Each row comes from the steps of one path. Every step used is in the known rows, and no mark comes twice. Write the path behind each row, first mark first.
Known rows
vuruves, zifegil: [ -9.6  -4.2  -7.5 -14.9  20.3  -2.8 -10.6   2.6  -4.3   6.9   0.4   9.5
   3.7   7.9  -3.2  -0.4]
zifegil, zuvob: [ -9.6   8.3   3.7  18.1  -1.5 -16.3  -5.0   0.9  -4.1   3.0  -0.5   7.1
   7.8 -13.2  -1.1   4.1]
zuvob, lunum: [ -2.2   4.6  -4.1  10.4  12.4   8.8   7.8   4.1  -6.1 -20.5 -10.9   5.1
  15.5 -14.5 -17.7  -5.6]
lunum, tekob, zuvob: [-11.4 -11.3   8.7 -11.8  -3.4 -14.8  -4.6   3.5  15.4   1.5   5.1 -13.0
  -9.6   0.8   4.4   0.9]
lunum, tekob: [  0.8  -9.9   4.4  -2.8  -4.7  -9.7  -4.4  -1.7   8.2  -8.1  -2.3 -16.1
   2.1  18.4  10.1   0.0]
suvud, zuvob, tekob, zifegil, vuruves: [ -4.8 -26.8 -28.9  13.2  57.1  -7.4   7.1  16.4   2.1  16.1  13.5  10.6
 -21.5 -64.9 -12.9   8.8]
tekob, suvud, zuvob, lunum: [ 14.7  -3.2 -15.9 -12.6  46.7  11.9  -4.6   5.0  -8.7   1.4 -19.4  -3.5
  30.7 -29.5 -46.5  -8.7]
vuruves, zifegil, suvud, zuvob: [  3.6 -12.5 -10.9  -2.8  34.0 -12.3 -12.8   6.4 -11.7  20.6 -15.2  -9.9
   8.5   0.0 -13.4   6.2]
vuruves, zifegil, tekob, zuvob: [-27.9  -8.1  -9.8  -8.5  24.1 -23.4  -8.2  15.4  12.3  25.3   3.6   4.3
 -29.6 -21.5   4.9 -14.6]
vuruves, zifegil, suvud: [ -2.8  -0.2  -0.5   0.4  18.0 -25.7 -18.8  -3.1 -12.1  14.2  -6.1   4.6
   3.0  23.1   5.1   4.1]
vuruves, zifegil, zuvob, lunum, tekob: [-20.5  -1.6  -4.1  10.8  27.2 -20.6 -13.8   4.4  -6.3 -19.8 -12.3   6.6
  29.4  -0.4 -12.4  -1.5]
vuruves, zifegil, tekob, zuvob, lunum: [-30.7  -3.2 -12.8   1.6  35.5 -15.0  -1.6  19.3   6.1   2.5  -7.3   9.1
 -13.6 -36.6 -13.9 -18.7]
zuvob, lunum, tekob, zifegil: [ -6.7  -2.8   2.3   4.9  32.7   0.6  -0.1  16.7   5.4 -22.8 -13.2   8.3
  -0.6 -11.6 -23.4  -2.2]
suvud, zuvob, lunum, tekob: [  4.7 -17.2  -9.6   4.8  24.2  10.8   7.7   9.7   3.6 -23.9 -21.7 -25.4
  23.8 -18.5 -26.3  -2.4]
suvud, zuvob, lunum, tekob, zifegil: [ -0.5 -14.6  -7.5   3.0  49.7  13.1   5.5  25.1   6.5 -17.5 -22.6  -5.5
   5.9 -34.4 -41.3  -0.3]
zuvob, lunum, tekob, zifegil, vuruves: [-12.6 -10.0   0.2  19.5  34.9   0.0   0.5  17.0  -3.6 -14.1   4.1  15.9
 -20.2 -27.8 -24.0  -1.3]
vuruves, zifegil, tekob: [-17.5  -7.3 -13.5   0.3  20.7 -18.2  -7.1  10.7   5.3  14.0  -3.5   1.4
 -18.1  -4.4  10.1 -13.5]
tekob, suvud: [  9.6   4.8  -2.0 -20.2  18.1  -9.7 -17.0  -6.5  -3.7  16.0   0.1   6.4
   7.5   8.6 -10.0  -5.9]
zifegil, tekob, suvud, zuvob, lunum: [  6.8  -5.4 -20.6   3.1  48.4  -4.3  -2.1  12.4  -0.1   9.0 -22.7 -12.1
   7.9 -41.4 -33.7 -21.6]

Which path is each row?
[  5.3  -1.1  -6.1  21.5  50.7   0.3   1.8  22.3 -10.6  -0.8 -28.0   5.6
   1.2 -38.9 -44.8   3.8] -> tekob, zifegil, suvud, zuvob, lunum
[  8.5  -1.4   0.3 -11.7  26.4 -11.9 -14.6  -5.2  -1.0 -12.8 -12.4  -5.7
  26.2  10.9 -17.9 -10.1] -> zuvob, lunum, tekob, suvud
[ 11.2  -6.4 -18.1 -16.1  30.5 -32.0 -14.3 -14.6   3.6  11.6   6.1   4.1
  17.6  -2.6   9.9  -2.6] -> zuvob, tekob, suvud
[  7.1  -6.0  -1.2  10.7  37.0  -7.1  -5.2  18.8  -4.0  20.5 -17.0  -0.4
 -12.8 -23.7 -25.6   8.7] -> tekob, zifegil, suvud, zuvob
[ 16.6 -17.6  -7.2 -25.8  29.7  -6.7 -15.7   0.1   6.5  14.1 -11.1 -24.8
  15.5   4.6 -17.1  -2.9] -> lunum, tekob, suvud, zuvob
[  2.5 -24.4 -29.1   2.1  47.4 -34.3 -10.4  -2.4  -4.4  15.2  -8.9 -11.6
  18.9 -10.2   6.8  10.4] -> vuruves, zifegil, suvud, zuvob, tekob
[  4.2  -8.5 -14.2   7.3  30.0  21.1  12.0  12.0  -5.5 -15.0 -20.0  -9.5
  21.9 -36.0 -35.9  -2.5] -> suvud, zuvob, lunum
[-13.7   3.2  -0.5   1.2  15.7   3.2   6.3   9.1  -0.5 -10.4  -4.8   7.6
   5.4 -30.2 -23.8  -5.5] -> tekob, zuvob, lunum
[ -0.5 -14.2 -24.6 -22.2  55.7 -14.1 -19.5  12.0   2.9  36.4 -11.2  -7.7
  -3.6 -18.0 -17.8 -17.4] -> vuruves, zifegil, tekob, suvud, zuvob
[  1.9  -3.3  13.0  11.6  16.2 -29.9 -15.6   8.4   3.5   5.6  -9.8  -0.2
 -18.8  16.1   2.2   7.2] -> lunum, tekob, zifegil, suvud
[-21.8   0.5  -6.0  17.5  16.9 -12.8   8.8  16.3   9.3  -3.6  -8.7  -1.2
 -16.8 -45.5 -11.3 -19.4] -> zifegil, tekob, zuvob, lunum
[-11.3 -15.7 -18.5  15.6  40.4 -20.2   1.3   6.8   1.1   9.1  22.9  25.4
 -28.6 -42.6   4.6   6.5] -> zuvob, tekob, zifegil, vuruves
[-10.9   1.6  -5.2  -8.9  43.3 -30.1 -31.0  -2.6  -9.0  -3.8 -10.7  11.5
  37.9   7.4 -22.2  -7.2] -> vuruves, zifegil, zuvob, lunum, tekob, suvud
[-17.2  15.2   1.2  26.9  35.9  -5.1  -1.8  19.6  -7.3 -11.8 -12.7  31.4
   4.7 -43.6 -35.4   1.5] -> tekob, zifegil, zuvob, lunum
[ -1.5  -5.3   0.8   7.9   6.6  -2.1   2.6   0.9   2.2 -29.8 -12.8 -10.6
  17.1   2.6  -8.3  -4.8] -> zuvob, lunum, tekob
[  1.2  -4.3  -7.8  16.9  34.4 -42.0  -7.9   2.7   1.6   9.2  -1.7  14.0
 -10.5 -14.7  11.3   9.9] -> zuvob, tekob, zifegil, suvud
[-14.9   0.5   9.9  14.4  17.3 -23.5 -13.4  14.0   7.3  -0.6  -2.7  10.2
  -8.4 -10.6  -7.1   7.3] -> lunum, tekob, zifegil, zuvob
[  8.8 -10.1 -16.2  -6.7  34.3 -12.6  -9.3   9.1   6.5  29.8 -12.5 -17.8
  -8.7 -27.0 -14.7 -16.5] -> zifegil, tekob, suvud, zuvob
